In the rows, 128 means zero.
Known rows, with every step that occurs
J-R: [124 168 118 126 142 136 115  84 140 114 129 141 125 143 152 107 127 159
 135 119]
J-R-D-M-Q-L-T: [128 181 112 100 174 203  50  29 110 129 127 100 134 136 128 134  60 157
 115 210]
L-Q-R-D-M: [129 133  89 126 134 114 122 106 102 123 152  96 137 127 113 153 144 107
 147 231]
R-Q-L: [102 135 154 112 116 135 141 130 103 116 120 123 115 145 107  92 119 138
 128 115]
Q-L-T-M-D-R: [ 87 185 130  86 166 158  73  85 104 159  72  86 150 107 153 102 123 172
 156 117]
D-R-J: [135 136 139 127 164 134 103 102 139 162 131 130 108 160 114  81 184 150
  91 152]
J-R-D-M-Q: [153 136  98 163 144 169  77  28 134 133 162 141 110 169 111 135  98 147
 104 192]
T-M-D-R-Q-L: [ 89 147 144 131 124 133 115  82 103 152 103 122 112 158 115  65 149 171
 146  87]
T-M-D-R: [115 142 114 147 137 126 100  82 128 162 111 128 125 140 134 101 160 163
 143 103]
R-D-M-Q-L-T: [129 140 123 102 159 196  65  71  99 143 124  86 136 121 103 155  63 123
 108 216]
D-R-Q-L: [111 145 142 115 122 137 129 114 110 144 125 128 106 173 105  77 145 158
 134 136]
R-D-M: [166 126  89 132 147 142 100  92 123 113 113 122 106 150  92 152 115 133
 112 205]
D-R: [137 140 115 131 133 131 114 113 136 152 133 134 119 156 124 114 154 149
 134 151]
M-Q-L: [ 96 125 169 134 122 165 123 101 114 147 143 117 140 134 139 100 119 120
 116 131]
J-R-Q-L-T: [ 94 191 135  76 149 158  97  93 106 113 117 107 133 129 133 101  74 170
 148 112]
T-M-Q-R-J: [ 83  52 185 207 125 131 120 102  84 139 205 120 129 115 104  51 173 115
 104 113]
M-D-R-Q-L-T: [103 180 105  84 158 150  96  93 123 180 103 104 141 126 124 128 102 153
 140 119]
T-M-Q: [ 97  79 172 173  96 146 106 106  99 141 170 127 123 131 117 100 117 131
 125  98]
D-M-Q: [156  80 128 160 131 154  98 104 130 138 167 143 121 140 118 170  92 123
 109 159]

Rows
[132 116 119 142 109 119 125 119 126 156 157 144 101 172  89 109 136 149
 131 127]
D-R-Q
[ 69 194 136  92 153 150  82  62  98 123  95 103 137 112 143  88  80 183
 155  65]
J-R-Q-L-T-M-D
[ 90 129 151 121 148 102 138 131 110 147 166  99 148 109 139  95 188 103
 121 155]
L-Q-R-J
[142  49 139 194 161 137 111 103 114 135 204 135 125 127 105 124 147 107
  88 174]
D-M-Q-R-J
[164 170  79 130 162 150  85  49 134 100 115 134 104 163 114 132 112 164
 119 197]
J-R-D-M
[107  88 113 201 105 144 136  81 100 159 206 115 142 126  91  99 142  84
 123 177]
M-Q-R-D
[120 148 122 138 119 124 123  93 129 117 155 151 108 161 116 100 109 160
 133  98]
J-R-Q
[136 159  88 135 154 127 113  85 159 181 116 137 135 141 143 134 154 143
 132 126]
M-D-R
[133 122 130 137 140 180  95  67 108 132 129 111 116 153 102 123 104 124
 100 208]
R-D-M-Q-L
[110 167 116 120 140 137 126  84 133 170 109 130 122 161 121  96 144 153
 132 113]
M-D-R-Q-L
[ 75 131 174  90 120 146  98 134  65 107 110  89 124 111 101  93  84 156
 151  95]
R-Q-L-T-M
[ 76 107 197 146 107 164 110  99  85 129 136 109 129 132 134  68 124 138
 128 106]
T-M-Q-L
[ 77 175 143  82 161 157  86  97  97 136  69  81 157  80 157 114  99 150
 150  95]
Q-L-T-M-D
[104 136 109 124 132 130  79  98 109 174 129 113 126 125 102 125 103 164
 150  86]
L-T-M-D-R-Q
[ 72 152 147  95 137 143  98 106  87 135  94  91 139  99 120 109  80 152
 146  72]
R-Q-L-T-M-D
[129 121 143  98 161 185  74 106 108 134 130 100 144 110 135 174  57 130
 119 174]
D-M-Q-L-T
[ 79  70 152 175 111 145 101 122  71 140 200  95 160  78 118 115 101 111
 156 119]
L-T-M-Q-R
[ 78  66 175 172 142 146  90 110  75 148 200  94 146  83 106  82 132 114
 112 121]
L-T-M-Q-R-J
